Known rows, with every step that occurs:
nilib/lanis/vavo/rodes: [  7  -5   7   9  38 -10  -3  -7   0 -13  41 -49 -13  13 -16 -10  -3  23
  17 -11  12 -25  43  44 -11]
vavo/rodes/nilib/lanis/nilek: [-19  -7 -10  46   1  14   5  -3 -12 -28  55 -74  18  26 -15  10  38  21
  24  35   0 -40  53  32  -2]
nilib/lanis: [-13  -7  -1   9  29  -9  20   6   5 -31  40 -45   1   9   4   0   8  11
 -25   1  -6 -33  37  19   7]
lanis/vavo: [  0 -28  -6  -7  33 -24   2  19  17 -32  -1 -46   3  14 -12  -2 -16  41
 -13 -29   9 -32  30   5 -19]
nilek/rodes/vavo: [-32 -25   5  -6  16 -37  -2  21  12 -34   7 -52  13  -9 -12  18  37  23
 -49 -19 -10 -32   5  40  -2]
zefi/rodes: [-20 -18  -4 -13   6 -10   8  21   5 -27   9 -53  10 -19   5   2   2   9
 -38 -16 -25 -38   9   2 -13]
zefi/lanis/nilek/rodes/melu: [-28 -55  -8  38  -9 -38 -14  -2  27 -33  27 -56  54  -7   5  25   8  18
 -58  -3  -6 -55   8  60 -35]
lanis/vavo/rodes/nilek: [ 14 -23 -14  16   9   1 -21   7  10 -15  11 -61 -22   7 -29   2 -24  53
  20 -20   0 -36  16 -16 -10]
vavo/lanis/nilek: [ -8  -3   1  37  14 -29   8  34  25 -45  38 -46  23   5  -4  22   6  53
 -12   0  16 -30  -2   7   7]
zefi/rodes/vavo/lanis: [-10  -3  27 -23  -2 -26   5  47  27 -19  22 -38  13 -18  -8  20  36  35
 -23 -19  -8 -22 -19  35   7]
vavo/lanis: [ -2  -6  -1   8  17  -7  16  32  29 -29  38 -31   0 -10  -3   3  -7  38
 -22 -12  10 -25  -6  -8  11]
rodes/nilek/lanis/nilib: [-16 -25 -20  18  -9   1 -21  21  18 -24   4 -41 -27 -19 -30  37  -3   3
 -16 -23 -19 -30  27 -26 -25]
nilib/lanis/vavo: [  4 -12  10   0  39 -26  13   7  12 -25  21 -47  -2  20  -2   1   0  25
   0 -10   8 -24  46  41  -7]
nilek/lanis: [-15 -30   0  -7  12 -10  -3  15  19 -30  16 -28 -19 -10 -26  -8  -5   8
 -40 -26 -14 -33  48  -1 -13]
nilek/lanis/vavo/rodes/melu: [ 13 -38  -7   5  16 -15 -27   3  15 -11  32 -29 -10  10 -38 -18 -15   8
   7 -45   6 -45  52  45 -39]
nilek/rodes: [-29 -23  -9   7  22 -23   5   9  12 -32   5 -52   2 -21   5   9   0   8
 -52 -16 -14 -35   6  10  -9]
zefi/rodes/nilek/lanis/nilib: [-19 -20  -4   0 -22  -1 -23  23  17 -11  -7 -51 -24 -36 -21  45   6 -18
 -14 -23 -40 -29  15 -10 -34]
lanis/nilek: [-22 -21 -16  31  14 -34   2  20   6 -53  22 -55  30  12  -7  13   7  39
 -27  -1   4 -47  24   1  -8]
lanis/nilib: [-23 -16 -28  19  16  -7   0  20   4 -36  19 -45   8  -9 -10  23   0   5
 -31 -23   2 -35  12 -16 -26]
nilek/lanis/vavo/rodes/nilib: [  1 -38  -3 -11   2  24 -18   4  15  -2  15 -48 -28   7 -51 -12  -5  27
  21 -18  -2 -23  71  16 -37]
nilib/lanis/nilek/rodes: [-33  -6   7  40  25 -48   8   0   4 -42  22 -66  21  -2  16  33  37   6
 -27  18  -7 -33  27  59  -1]
vavo/rodes: [-13 -14 -21  18  17   7  -5   2  -5 -28  41 -44  -7  -5 -22 -16  -9  20
 -16 -16   0 -43  20 -11  -6]

Rows:
[-14 -11 -13  17   8  33  14  -6 -10 -11  55 -60  -7  12 -15 -10  21   6
  17  25  -9 -35  50  17   2]	vavo/rodes/nilib/lanis
[-25 -21 -11  10  10  -7 -11  19  14 -26  15 -31 -14 -20 -29  21   1 -14
 -32 -30  -6 -27  36  -5 -34]	nilek/lanis/nilib
[-42 -55  -5  24 -21  -1  -6  -4  27 -26   7 -78  35  -9 -11  24  15  35
 -46  23 -17 -31  28  27 -32]	zefi/lanis/nilek/rodes/nilib
[-36 -20  -6  36  17 -50  -4  10   8 -48   5 -68  26  -9   3  27  16  21
 -41   3  -7 -38  11  25 -11]	lanis/nilek/rodes
[ -8   1 -13  26  16  -4   7  35  23 -28  36 -33   3 -19  -9  31  -2  15
 -15 -20  15 -16 -18 -12 -13]	vavo/lanis/nilib
[ 16 -17  -6  19  33 -16  -3  -6   0 -13  55 -46   8  26  -7  -8   1  12
  27 -16  13 -48  39  66 -16]	nilib/lanis/vavo/rodes/melu
[ -5 -25 -11  16  -9  13 -26   4  10 -12  26 -41 -41 -14 -42  -1 -11  21
  -2 -19 -20 -39  36 -21  -4]	vavo/rodes/nilek/lanis
[-12   1   3  14   7 -16   0  50  22 -29  35 -31  12 -12 -24  40  35  30
 -14 -27  20 -18 -20  17  -6]	rodes/vavo/lanis/nilib
[  0 -32 -18   3  11  23  -4  10   5 -13  19 -62  -5  17 -32 -10  -6  43
  24  -9   4 -31  44   0 -26]	lanis/vavo/rodes/nilib
[ -9 -32 -17  -3   4 -17   9  24   9 -26  27 -46  32  -4  16   2   3  -9
 -29 -23 -23 -63   7  24 -17]	zefi/rodes/melu
[ -5 -18 -24  26  -1  15 -12   6   2 -20  32 -56 -18  -4 -24   0 -12  37
   2  -9 -12 -47   8 -37   6]	vavo/rodes/nilek
[ 13  -7   3  22  18   0 -14  -4   5  -9  29 -60 -25  20 -17   4  -7  38
  35  -2   1 -31  30  18   0]	nilib/lanis/vavo/rodes/nilek
[-22 -19  -4  51  25 -52   7   1   6 -40  39 -65  44   9  24  30  35  -9
 -21  11  -6 -53  21  85  -6]	nilib/lanis/nilek/rodes/melu
[-32 -22  -4  12  13   9  23   1  10 -18  21 -68   3  -4   9  16  31  -6
 -22  23 -24 -27  39  36  -3]	nilek/rodes/nilib/lanis
[-20  -6   1  35  22 -31  12   9   0 -49  40 -58  22  22   4  16  24  22
 -13  17   2 -38  39  33   6]	nilib/lanis/nilek
[-12 -25   8  -2  27  -7  15   0  17 -12   3 -71  -2  10   4  19  19  12
   2  12 -10 -17  45  59 -18]	nilek/rodes/nilib/lanis/vavo
[-22 -33 -11 -19  -9  18  16  23   7 -19   4 -64  15 -10   1   7  12   8
 -18   6 -32 -39  25  -8 -16]	zefi/rodes/nilib
[ -3 -46   2 -15  13 -11  -8   3  33 -16   8 -41   8   3 -22  -6 -29  54
 -36 -27   8 -22  32  18 -36]	zefi/lanis/vavo
[-16 -23 -11   5  12  22  28   8   2 -22  36 -60   8  17   0   3  22  11
  -7  21 -12 -33  52  15   4]	rodes/nilib/lanis
[-36  -5  24  31  18 -63  -2  15   3 -42  25 -66  32   5  -4  39  70  23
 -27  12  -3 -31  22  88   6]	nilib/lanis/nilek/rodes/vavo
[-37 -21  11  24   7 -63 -11  28   8 -51   5 -63  36   4 -13  35  52  36
 -39  -7  -3 -38  10  51  -7]	lanis/nilek/rodes/vavo
[-23 -17  -1  35  -1  -9  10  27  31 -33  17 -73  22  -9   1  37  31  35
  -7  23   0 -21   3  28  -3]	vavo/lanis/nilek/rodes/nilib
[ -6 -30  -7   4  -4   0 -12  17  25 -22   8 -38 -31  -8 -27   7  -9  23
 -24 -17 -23 -38  35 -27  -1]	rodes/nilek/lanis
[-37 -33 -14  29   3 -15   5  15   9 -41   2 -84  30  -1  -2  29  31  27
 -23  20 -14 -36  29  17 -17]	lanis/nilek/rodes/nilib
